Every row comes from one small tree of marks. The marks that hang from a mark follow it in brackets, in alphabetical order. Every link used is in the known rows. Which tree was each row made from?
In the rows, 128 means zero.
Known rows:
lutete[dimig]: [168 138 136 155 128 156  91 106 153 122 163 121  87 133 127 163  97 185
 138  72 129 123 114]
gonad[kalud]: [110 134 132 151  83 191  85 110 133 122 189 131  65 107 113 127 123 127
 152  50 143 160 127]
dimig[gonad lutete]: [117 111 108 147 171 149 139 127 167 125 101 136 178 136 184 127 141 128
 125  66 113  55 125]
gonad[dimig kalud]: [113 136 135 116  83 145  55 109 117 122 191 114  49 119 104  99 120 129
 155  26 159 161 121]
gonad[dimig[meleg popov]]: [127 133 135 147  85  98 104 124 100 129 160 136 151 140  87 109 128 124
 138 114 137 107 113]
gonad[dimig[lutete meleg popov]]: [136 121 116 136 144  80 134 123 112 133 131 125 163 153 104  99 146 105
 134 121 138  69 108]
dimig[fogezek gonad]: [ 98 121 130 150 121 182 130 143 108 125 109 177 142 130 174 155 131 131
 120  69 105 146 152]
lutete[dimig[gonad[kalud]]]: [124 128 127 123  74 114  93 112 161 124 148 129  87 142 144 154 105 169
 133  37 121 126 134]
fogezek[dimig[gonad meleg popov] dugo]: [118 132 144  95 102  97 140 127 150 128  89 132 198 114 117 112 125 123
 103 234 131 130 122]
lutete[dimig[fogezek[dugo] meleg]]: [154 141 130 133 148 140 144 118 126 129 123 133 113 137 148 172 110 145
 124 187 116 173 127]
dugo[fogezek[dimig[lutete]]]: [133 111 147 139 221 160 123 161 132 118 131 108 128  95 134  95 117 152
 127 138 133  74 141]
lutete[dimig[fogezek[dugo] meleg popov]]: [154 139 127 123 119 102 155 124 125 132 109 144 120 150 122 166 123 139
 122 197 116 168 125]
lutete[dimig[fogezek[dugo] popov[bimuk]]]: [177 160 121 110 105 129 129 124 144 133 120  76  87 127 138 157 116 161
 129 144 122 193 121]
dimig[fogezek[dugo] lutete meleg]: [134 125 106 136 228 165 194 129 118 134  85 136 168 130 177 140 152  78
 121 232 117 141 126]
fogezek[dimig[lutete meleg]]: [148 112 138 146 204 136 146 116 110 134 136 123 169 123  99 120 128 106
 114 160 145  69 113]
fogezek[dimig]: [152 128 161 143 153 184  93 113 118 124 160 124 115 100  88 127 107 149
 123 105 153 123 115]
gonad[dimig[lutete popov] kalud]: [125 122 113  92 114  88  96 114 128 129 147 111  68 143  93  83 149 105
 148  45 160 118 115]
lutete[dimig[gonad popov[bimuk]]]: [147 146 119 134  47  88 110 123 161 132 138  84 137 142 140 151 110 178
 128  58 107 108 124]
dimig[gonad]: [102 126 133 164  94 174 102 127 152 120 137 150 162 121 164 139 119 152
 130  56 111 102 132]
popov[bimuk]: [148 163 126 186  86 208  94 118 134 131 193  44 132  88 146 132 113 148
 148  69 124 140 113]
gonad[dimig[fogezek meleg popov] kalud]: [ 95 127 127 107  64  85 118 132  63 134 158 151  82 144  80 110 145  82
 139  97 143 176 140]
gonad[dimig[lutete meleg]]: [138 121 118 146 174 118 121 117 109 130 146 116 156 141 131 105 133 110
 136 111 140  73 109]

Which tree is each row?
[156 128 135 104 217 144 151 111 151 129 103 100 170 105 130 109 127 108
 112 250 148 116 105]
fogezek[dimig[lutete meleg] dugo]
[162 132 133 133 117 125 126 124 121 128 127 148  77 152 107 170 119 162
 127  92 125 155 129]
lutete[dimig[fogezek popov]]
[116 118 101  92 172 118 181 146 157 129  28 154 166 145 186 126 167 101
 111 164 109 131 138]
dimig[fogezek[dugo] gonad lutete popov]
[172 132 138  94 229 172 123 108 173 123  97  90 128  96 136 105 121 132
 118 205 158 133 102]
fogezek[dimig[lutete] dugo]
[110 118 109 107 103  60 123 117 107 135 151 119 111 151  88  87 153  81
 142  92 151 103 120]
gonad[dimig[lutete meleg popov] kalud]
[123 120 161 141 148 147 109 167 122 116 138 125 124  94 101  99 113 164
 128 141 130 101 145]
dugo[fogezek[dimig[popov]]]
[126 131 123 118 122 111 150 128 136 130  96 148 149 146 176 171 113 146
 113 171 101 153 140]
lutete[dimig[fogezek[dugo] gonad meleg]]
[137 123 138 134 179 130 131 168 131 126 129  71 140  94 122  87 125 145
 127 140 129  80 138]
dugo[fogezek[dimig[lutete popov[bimuk]]]]
[138 145 132 122 128 178 139 135 129 124  97 152 107 118 131 139 141 124
 129 178 127 203 127]
dimig[fogezek[dugo] popov]
[152 129 111 119 242 201 162 125 144 126  81 127 115 119 183 135 147 107
 128 173 130 161 122]
dimig[fogezek[dugo] lutete]
[ 94 127 130 117  95 123 106 126  62 132 173 142  75 130 107 116 133  88
 141  86 143 181 141]
gonad[dimig[fogezek meleg] kalud]
[117 107 145 151 214 138 144 165 115 123 129 115 162 102 131  99 120 133
 123 174 125  62 143]
dugo[fogezek[dimig[lutete meleg]]]
[170 144 130 108 128 130 127 121 146 125 104 135  78 140 129 161 118 163
 127 150 127 184 125]
lutete[dimig[fogezek[dugo] popov]]
[119 123 123  99  67  84 127 132 129 130 113 159  79 159 125 161 128 147
 123  61 115 156 149]
lutete[dimig[fogezek gonad[kalud] popov]]
[ 88 111 152 142 120 100 135 178 114 121 119 144 185 109 119 102 120 145
 115 165 109  73 158]
dugo[fogezek[dimig[gonad meleg popov]]]
[153 133 129 156  84  90 131 115 133 130 153 137 135 152  94 160 113 155
 130 128 119 102 116]
lutete[dimig[meleg popov]]
[ 63 127 116 112  87 138 157 138 111 131 102 165 152 125 179 141 142  82
 119 180 103 191 157]
dimig[fogezek[dugo] gonad[kalud] meleg]
[145 140 152 122 159 164 121 111 140 126 129 111 156  92 116 119 111 127
 116 244 145 154 110]
fogezek[dimig[meleg] dugo]
[150 128 129 147 106  98 153 127  99 135 130 156 119 159 102 175 122 138
 122 140 114 138 132]
lutete[dimig[fogezek meleg popov]]
[100 130 128 117  41  80  95 119  97 131 179 131  97 137  72  98 137 101
 147  87 149 141 125]
gonad[dimig[meleg popov] kalud]
[ 94 109 103 124 137 134 130 122 162 127 116 132 136 135 172 117 148 109
 133  41 122  81 134]
dimig[gonad[kalud] lutete]
[124 135 122  85 107 127 116 121 154 125 107 137  73 137 172 159 113 154
 124 105 117 192 145]
lutete[dimig[fogezek[dugo] gonad[kalud]]]
[ 78 103  96 129  83  52 178 135 134 137 102 153 196 160 131 116 168  73
 123 114 109  54 136]
dimig[gonad[kalud] lutete meleg popov]
[171 149 124 136  93 124 129 126 117 136 141  93  87 140 118 165 117 158
 130  87 120 163 127]
lutete[dimig[fogezek popov[bimuk]]]
[146 141 149 110 128 126 130 117 140 128 116 120 163 105  88 112 122 122
 114 252 145 150 110]
fogezek[dimig[meleg popov] dugo]
[114 141 133  80 116 156  79 119 110 124 146 121  34 113 133 103 127 113
 146  97 156 227 132]
gonad[dimig[fogezek[dugo]] kalud]
[134 115 106 167 150 103 177 126 128 135 121 141 194 150 108 126 158  91
 129 156 120  53 112]
dimig[lutete meleg popov]
[ 96 101 141 141 191 115 149 172 123 123 110 127 189 109 153  99 123 134
 114 162 110  46 154]
dugo[fogezek[dimig[gonad lutete meleg]]]
[ 63 118 118 145  10  76 144 134 121 131 137 166 179 146 110 128 146  95
 127 106 107 102 144]
dimig[gonad[kalud] meleg popov]
